Each row was made from one walk, in order. Every step used is in the known rows, and no mark comes twice. Write each row's walk.
Known rows:
K F: -1.40 2.79 0.81 1.38 2.05 -2.83 -5.39 3.02 0.50 1.16 1.86 -0.26 -1.40
 1.43 -6.35 2.53 -0.46 0.02 -3.90 -0.90 -8.12
K V: 2.15 -1.55 -0.31 -6.72 0.96 -0.98 0.54 -0.39 3.36 -0.62 4.33 -1.29 1.60
 1.34 -0.80 -0.41 -0.90 1.27 -3.98 0.72 -0.01
Z K P: -3.34 -1.16 -0.21 -1.96 0.89 0.00 -2.75 4.25 -3.48 -3.56 0.19 -2.42 0.89
 1.30 -5.49 -2.33 -0.65 2.25 3.98 1.91 -2.24
K F R: -0.28 -0.61 -0.61 2.16 0.53 1.00 -0.53 -0.60 0.57 2.97 2.46 1.48 -3.42
 1.99 -4.35 0.24 -0.98 -0.71 -4.27 -3.08 -0.62
P K Z R: -0.63 -0.39 0.42 2.17 -0.64 3.53 3.77 -1.60 -2.67 0.57 -1.33 -0.88 4.57
 1.72 5.83 0.24 2.14 -0.19 -2.96 -3.19 -1.14
N R P K Z: -6.37 -1.70 0.64 0.83 -1.73 -1.05 3.01 0.16 0.00 -1.19 -1.49 -0.45 4.44
 2.75 5.93 2.23 0.71 1.32 -1.13 -0.51 -3.60
F K V: 2.24 -0.27 0.30 -7.25 1.58 0.51 -2.87 -3.83 2.98 -0.41 4.78 0.00 3.27
 0.31 -1.51 -0.36 0.90 1.19 -2.78 0.88 -1.80
Z R F: 3.34 -0.55 -2.13 2.45 0.74 2.45 2.91 -0.22 0.57 2.50 -3.13 -0.42 -0.99
 -3.41 1.64 -1.27 2.12 -0.28 0.18 -1.97 1.11
P R: 3.80 2.26 1.99 3.86 0.11 0.20 0.92 0.54 -0.50 0.84 -1.06 1.34 -1.68
 -2.83 4.31 0.33 -3.53 -2.23 -0.56 -0.75 2.98
G Z K R: 2.83 3.90 -1.59 0.02 1.25 -4.35 -4.81 3.50 -2.32 -1.25 0.08 -5.34 -1.36
 1.26 -0.84 1.80 -0.07 -1.20 1.04 0.90 -3.73
R N: 3.50 1.94 1.15 -3.02 -0.70 -0.52 -2.22 -0.16 2.31 2.40 4.59 3.02 -0.16
 0.53 -0.60 -1.20 -4.07 1.62 0.47 1.72 6.85
F R P K: -2.61 -2.07 0.08 0.88 -2.39 1.39 6.07 -1.59 -2.15 -2.09 0.69 1.68 -0.98
 -0.71 2.64 -0.64 2.56 0.36 1.25 -2.35 5.13
N R F K P: -4.94 -1.00 1.19 -0.31 1.70 1.10 -2.65 -0.82 -2.78 -2.43 -2.03 -1.50
 2.70 1.08 -2.78 -0.71 0.42 -0.26 3.21 1.69 -4.98
G Z: 4.47 2.34 2.07 4.01 1.62 -5.20 -2.49 1.90 2.83 1.17 4.40 -3.54 1.63 1.63
 -1.95 -0.95 -1.10 -1.52 -7.21 -0.16 -2.16
G Z R N: 5.99 1.99 1.16 -0.15 -0.27 1.66 -0.83 -1.56 2.62 4.05 2.82 2.21 1.79
 2.08 1.00 -2.92 -3.62 -0.22 -2.93 0.66 5.92
R P: -1.00 -2.86 0.16 -0.78 -3.19 -1.52 1.79 0.55 3.51 -0.97 -0.59 1.08 -2.87
 -0.46 -1.77 0.31 0.75 0.93 0.37 1.82 3.93
N R P K V: -1.90 -2.44 -0.20 -6.47 -0.82 0.30 3.87 -1.78 2.48 -2.67 1.11 -0.45 2.29
 2.02 3.42 -0.41 0.27 0.65 -1.06 0.14 0.27
F R: 2.05 -1.78 -0.26 1.03 -1.00 1.48 2.30 -1.85 0.36 1.90 3.19 0.63 -2.90
 0.87 -0.50 -1.22 -0.67 -0.59 -2.83 -2.92 5.95
K P R: -0.26 -0.02 2.38 3.70 0.98 0.82 1.83 1.77 -3.12 -1.40 -2.63 0.67 -0.29
 -0.99 1.78 -0.43 -4.19 -2.45 0.68 1.06 0.94
K Z R F: 1.29 -1.55 -2.42 2.87 0.91 2.36 3.47 0.05 0.91 3.05 -4.04 -0.34 1.12
 -2.32 2.98 -0.47 1.96 0.41 -1.03 -1.55 -1.19
F R P: -0.90 -4.87 -0.89 0.02 -3.72 1.01 4.50 -1.63 3.73 0.62 -0.54 2.51 -4.43
 0.27 -1.28 -1.02 0.35 0.25 -0.56 0.15 7.43
Z R P: 0.23 -3.62 -0.31 -0.09 -3.70 2.12 3.72 -1.23 2.89 -0.18 -3.04 1.22 -2.35
 0.05 0.60 -0.77 1.80 -0.24 -0.20 0.39 5.00
Z K: 2.63 2.50 -1.89 -2.29 -0.61 -0.75 -5.47 3.12 0.32 -0.25 2.00 -1.51 -1.46
 -1.67 -2.85 -2.00 0.87 3.43 3.76 -0.38 0.92

Write each row's walk:
0.36 -0.81 -0.81 4.33 2.16 0.78 3.36 2.01 -1.07 1.00 -4.88 0.94 -1.41
 -4.47 1.52 -1.03 -1.76 -1.24 2.35 0.59 0.10 | K P R F
0.55 2.70 0.29 -0.13 0.70 0.82 -5.23 -4.03 1.36 1.39 -0.97 -0.03 1.35
 -2.04 1.30 0.41 2.40 -0.34 2.42 -0.82 -3.20 | N R F K
2.16 1.84 0.92 -1.10 -0.06 1.92 -1.15 0.80 -0.36 1.77 0.45 4.61 -0.13
 -0.46 0.49 -2.62 -6.64 0.83 3.70 2.99 6.35 | Z K P R N
1.31 0.58 -2.39 1.45 1.84 -2.36 1.02 2.02 -1.45 0.55 -2.94 -2.54 -2.71
 -2.79 0.94 2.33 1.12 -1.42 1.70 0.14 -1.72 | K R F
-2.05 0.05 -0.45 0.86 1.18 -0.23 -2.40 -1.64 0.99 2.00 0.41 0.47 4.86
 -0.57 1.04 1.92 1.78 1.92 -1.66 0.33 -6.19 | R F K Z
1.92 1.91 2.21 -0.52 0.34 2.25 -1.49 -1.51 -0.58 1.82 0.95 5.25 0.99
 -0.29 0.78 -1.97 -6.17 -0.16 2.59 3.03 5.45 | F K P R N
-2.79 -2.04 0.76 -1.22 -4.14 -1.38 0.53 -0.23 5.14 -0.90 -3.83 -0.40
 -2.51 2.27 2.33 0.72 -0.78 -0.44 1.29 1.53 2.24 | N R P
4.63 0.15 -1.68 4.47 1.51 1.09 2.48 0.15 1.86 3.42 -2.66 -1.39 0.23
 -2.58 1.30 -2.01 1.60 -1.23 -2.71 -1.80 -0.37 | G Z R F
-3.07 3.44 1.07 2.16 2.20 -2.02 -3.10 2.47 -2.92 -0.57 2.13 0.17 0.13
 0.92 -3.70 2.56 1.14 0.05 -2.29 -2.64 -8.62 | P K F
-1.03 -2.91 -0.52 -6.31 -0.42 0.42 4.35 -1.40 1.64 -2.67 2.48 0.19 2.14
 0.59 1.25 -0.64 1.04 1.53 -1.45 0.29 1.03 | R P K V
-2.53 -0.57 0.78 0.40 -2.04 -0.28 4.08 -0.15 -2.11 -3.27 0.66 0.60 0.05
 -1.18 2.33 0.20 2.83 0.69 2.06 -1.25 3.01 | R P K
-1.62 -2.12 -0.59 -1.13 -2.62 -2.66 1.49 1.03 0.93 -2.25 -2.67 -0.93
 -3.89 0.65 -0.30 2.81 0.69 -1.07 1.38 2.55 1.96 | K R P
2.68 1.08 0.69 -2.15 -0.92 3.85 -1.37 -3.55 1.37 3.94 1.77 4.00 3.56
 1.82 2.27 -1.41 -2.39 1.31 -0.76 0.86 4.34 | F K Z R N
-5.54 1.90 0.79 1.55 0.33 -1.39 -2.03 1.65 -0.50 -0.87 -1.24 0.63 -0.72
 2.11 -2.16 2.61 0.78 -0.46 -0.95 -1.56 -7.89 | N R P K F
-0.94 2.90 0.56 0.29 0.72 -2.90 0.76 0.98 -7.00 -3.75 0.22 -4.13 -0.40
 1.00 3.67 4.12 1.41 -2.65 1.56 -1.06 -1.93 | P K R
1.50 3.37 -2.01 -2.04 0.23 -2.93 -4.35 3.18 -3.69 -2.04 -0.60 -4.18
 -2.62 0.53 -0.32 2.60 0.44 -0.42 3.75 0.66 -2.06 | Z K R
-1.10 -3.17 -1.95 1.24 -2.15 -0.04 0.92 0.17 4.62 1.98 -0.79 2.40 -4.31
 1.31 -4.97 -1.40 0.14 0.63 -1.67 0.24 1.37 | G Z K F R P
1.87 2.07 -0.17 0.23 1.40 0.92 -4.53 -3.47 0.36 1.30 1.35 0.91 0.90
 -3.86 -1.54 0.14 3.41 0.66 1.82 -0.54 -1.88 | R F K
-3.33 -1.55 0.80 0.25 1.96 2.79 -1.09 -1.11 -3.93 -1.96 -1.68 -0.60 2.97
 -0.05 -3.65 -1.44 1.60 -0.31 2.45 1.18 -3.65 | Z R F K P
0.18 1.16 -2.31 1.87 2.02 -1.77 2.44 1.59 -3.71 -0.68 -2.75 -2.44 -1.61
 -3.07 2.76 2.21 2.28 -1.46 2.90 -0.98 -1.75 | P K R F
-4.09 -0.74 2.30 -0.98 1.37 0.60 -3.43 -0.51 -4.17 -3.53 1.46 -1.09 2.98
 1.60 -4.94 -0.53 0.56 0.19 1.63 1.88 -3.78 | F K P
